Every row comes from one small tree of marks. Brackets hold a mark, then the marks that hang from it, in the order of their numbers. Every link used is in the known rows. Which tree was each row made from?
Known rows
(j731 j783 (j991 j12 j430)): [-0.52 -2.45 -1.56  3.30 -1.71 -5.30 -2.27 -0.18  1.52  1.01  7.57  3.35
 -3.18  0.77 -3.44  0.97 -2.77  1.08 -2.79  3.10]
(j991 (j430 j369) j731): [ 1.59 -4.68 -1.08 -0.56  0.78 -2.62 -2.67  0.49  1.76  4.62  4.32  0.72
 -1.45 -0.49  0.02 -0.28 -2.43  1.03  0.01  1.52]
(j369 j430): [-1.66  0.82  0.42 -0.25 -0.98 -1.89 -0.51  0.44  0.22  3.20  2.18  1.35
 -0.68 -0.39  0.89  1.54 -1.15  0.53 -0.76  0.07]
(j731 j369 (j991 j12)): [-1.04 -3.36 -0.57  3.99 -1.66 -4.01 -1.54 -2.79  1.68  0.05  3.97  0.15
 -1.67  0.32 -1.86  0.95 -2.07  0.00 -0.81  3.30]
(j783 (j731 j369 (j991 j430))): [ 0.89 -6.11 -1.77  1.62 -0.83 -3.50 -3.92 -0.47  2.73  4.52  3.22  1.48
 -3.68  0.26 -1.06  0.09 -0.48  1.70 -0.74  4.38]
(j991 (j430 (j369 j478)) (j731 j783)): [-0.91 -1.83 -4.27 -0.13  0.63 -1.02 -2.13 -0.64  1.60  4.53  5.23  4.59
 -0.46  0.63 -0.46 -0.73 -4.76  1.30 -2.39  2.02]
(j430 (j369 j478) (j783 (j731 (j991 j12)))): [-1.53 -1.37 -2.92  3.22  0.58 -4.09  0.33 -0.11  0.99  2.54  4.60  0.81
 -4.86  0.12 -4.27 -0.31 -1.76  1.05 -3.17  1.86]
(j369 (j430 (j783 (j731 (j991 j12)))) j478): [-3.17  0.57  0.51  2.94 -0.35 -4.89 -0.47 -0.25 -0.21  2.75  4.45  3.05
 -4.10 -0.09 -3.48  1.26 -1.57  1.67 -4.79  1.76]
(j12 (j991 j430 j731)): [ 0.80 -4.97  2.13  0.73  0.30 -2.06 -2.17 -1.71  1.28  1.01  6.11  0.59
  0.76 -0.92 -0.63  0.14 -2.10  0.97 -1.42  2.68]
(j12 j991): [-0.93 -1.39  0.46  1.18 -0.65 -0.34  0.85 -1.42  0.91 -0.36  4.11 -0.93
  0.80 -0.72 -0.59  0.44 -0.93 -0.15 -0.41  1.44]
(j478 (j369 j430 (j731 j783 j991))): [-5.03  2.25 -5.14 -0.71 -2.11 -4.20  2.13 -1.83  1.09  1.68  3.82  2.40
 -7.43  0.92  0.22  3.08 -1.71  2.13 -3.88  2.68]
(j12 (j991 j430 (j731 (j369 j478) j783))): [-1.72 -2.73 -1.52  1.62 -0.86  0.37 -2.52 -4.47  1.38  1.85  5.55  3.95
  1.45  0.13 -0.50 -0.75 -5.26  1.01 -2.05  5.06]
(j369 j430 (j731 j991)): [-2.46 -0.80 -2.10 -0.56 -1.31 -3.34  0.92  0.04  1.41  2.24  3.08  1.61
 -2.22  0.60 -0.27  1.17  0.59  1.77 -3.63  0.57]
(j783 (j731 j369 (j991 j12 j430))): [ 0.70 -6.17 -0.27  3.84 -1.14 -5.05 -3.86 -0.61  2.26  3.15  5.70  1.19
 -4.29 -0.05 -1.55  1.12 -0.94  1.63 -0.78  4.31]
(j369 j430 j478 (j731 j783 j991)): [-4.84  1.99 -5.18  0.02 -1.44 -1.87  1.53 -0.95  1.28  2.09  4.04  5.40
 -1.63  1.76 -0.92  0.82 -1.68  2.05 -6.14  0.93]
(j12 (j991 (j731 j369 j783))): [-1.91 -2.35 -1.43  0.67 -1.35 -1.71 -2.26 -6.32  1.46 -0.50  3.71  1.10
 -4.55  0.10 -1.87 -0.61 -4.29  0.49 -1.82  4.02]
(j731 (j369 j430 j478) j783 (j991 j12)): [-4.53  1.48 -2.63  4.24 -2.77 -3.27 -0.83 -3.32  0.49  1.84  5.44  4.60
  0.04  1.18 -1.33  1.65 -4.85  1.17 -4.45  3.36]
(j813 (j369 j478 (j731 j991))): [-1.76 -0.01 -7.11  1.21  1.36 -1.64  1.98  0.52  2.25  0.03  2.75  2.34
  0.21  0.54 -0.17  0.99 -0.25  2.08 -2.51  0.54]
(j813 (j369 j430 j478 (j731 j991))): [-2.84  1.91 -6.00  0.94  0.48 -2.31  2.11  0.95  1.24  1.92  3.31  3.11
  0.83  0.37  0.85  2.20 -0.78  2.80 -3.72  0.10]
(j783 (j731 j369 j991)): [-0.71 -4.68 -2.62  1.39 -0.55 -3.51 -2.55 -2.32  2.62  2.53  1.67  0.66
 -5.32  0.67 -1.55  0.03 -0.41  1.23 -1.75  3.17]

Write each row's tree
[-1.41  1.26 -3.07  0.03  0.38  1.09  1.25  0.78  0.36  3.76  0.66  0.43
 -0.32 -0.53 -1.87 -1.51 -2.32 -0.75  0.95  1.18] | (j430 (j369 j478) j783)
[-3.10  0.94 -0.87  1.11 -1.37  1.03 -0.52 -1.19  0.33  4.18  1.00  2.72
  3.33 -0.13  2.18  1.01 -2.75  0.30 -0.02  2.09] | (j731 (j369 j430 j478))
[-2.93 -0.15 -0.29  0.18 -2.22 -2.58 -2.06 -5.91  0.42  1.41  4.18  1.84
 -3.97 -0.06 -1.01  0.57 -4.85  1.38 -3.06  3.61] | (j12 (j991 (j731 (j369 j430) j783)))
[-1.76  0.63 -6.87 -1.80 -0.93 -0.50  1.22  0.13  1.89  2.59  2.57  0.88
 -6.95  0.75 -0.92 -0.35 -1.06  0.85 -0.22  0.26] | (j430 (j369 (j731 j783)))
[-2.30  4.43 -6.42 -1.37 -0.72 -2.62  0.67  0.91  0.75  2.12  2.13  2.76
 -7.20 -0.09  0.18  2.16 -1.47  2.52 -0.76 -0.24] | (j813 (j369 j430 (j731 j783)))
[-3.75  0.10 -2.93  0.40 -0.65 -1.29  2.01  0.05  1.26  2.38  3.50  3.54
  1.74  0.99  0.64  1.11 -0.16  1.76 -4.85  0.45] | (j369 j430 j478 (j731 j991))
[-1.95 -2.11 -2.90  4.72 -2.15 -2.36 -2.43 -1.78  1.59  1.93  6.55  4.77
  0.80  0.99 -2.02  0.39 -4.40  0.81 -2.21  4.91] | (j731 (j369 j478) j783 (j991 j12 j430))
[-3.50  3.01 -1.21 -1.58 -0.50  0.76  1.97  1.08 -0.34  3.47  0.09  2.66
 -1.88 -0.50 -0.50 -0.05 -0.33  0.53 -0.59  0.49] | (j369 (j430 j783) j478 j731)
[-0.01 -3.74 -1.03  1.49  0.90  0.13 -0.21 -1.10  1.29  3.04  7.22  1.10
  4.97 -0.64  0.65 -0.37 -3.54  1.23 -2.15  2.57] | (j12 (j991 (j430 (j369 j478)) j731))
[ 1.14 -2.68  1.88  1.50 -0.14 -3.88 -2.78  2.08  0.49  3.38  3.93  0.86
 -7.41 -1.42 -3.24  0.39 -0.26  0.70  1.67  2.41] | (j991 j12 (j430 (j783 j731)))
[-1.80  0.09 -5.89  0.40 -1.04  2.25  2.42  0.56  1.55  3.05  6.85  2.05
  1.22  0.21  0.21 -0.40 -2.32  1.45 -1.56  2.18] | (j12 (j991 (j430 (j369 j478 (j731 j783)))))
[-2.02 -0.25 -5.49 -0.41  0.48  1.88  2.78  1.23  1.72  3.13  2.36  0.95
  0.66  0.28  1.45 -0.23 -0.28  0.62 -0.23 -0.36] | (j430 (j369 j478 j731))
[-0.49 -1.79 -3.14  2.02 -0.09  0.27  1.52  3.02  1.38  3.65  6.54  1.47
  1.94 -0.32  1.44  0.97 -0.92  1.06  0.70  0.82] | (j991 j12 (j430 (j369 j478 j731)))
[-1.47  1.27 -6.19  0.06  1.53  0.59  2.11  1.64  1.60  0.83  1.50  2.09
 -0.16 -0.30  1.55  1.22 -0.17  1.50  0.51 -0.53] | (j813 (j369 j478 j731))
[-2.82  1.92 -2.31 -0.19 -2.76 -1.40 -1.93 -2.22  0.49  3.69  1.23  2.75
 -4.33  0.25 -0.07  0.80 -3.59  0.62 -0.16  2.50] | (j731 (j369 j430) j783)
[-0.34 -3.76 -0.22  1.91 -1.38 -4.00 -4.87 -3.13  1.35  1.87  5.36  3.25
 -5.28 -0.01 -1.53  0.47 -4.62  0.81  0.08  4.18] | (j991 j12 j430 (j731 j369 j783))
[-1.27  2.43 -4.25 -1.04  0.16 -2.26  1.08  1.97  0.77  2.46  1.62  0.91
 -4.05 -0.82  1.64  2.52  0.04  2.29  0.54 -0.64] | (j813 (j369 j430 j731))
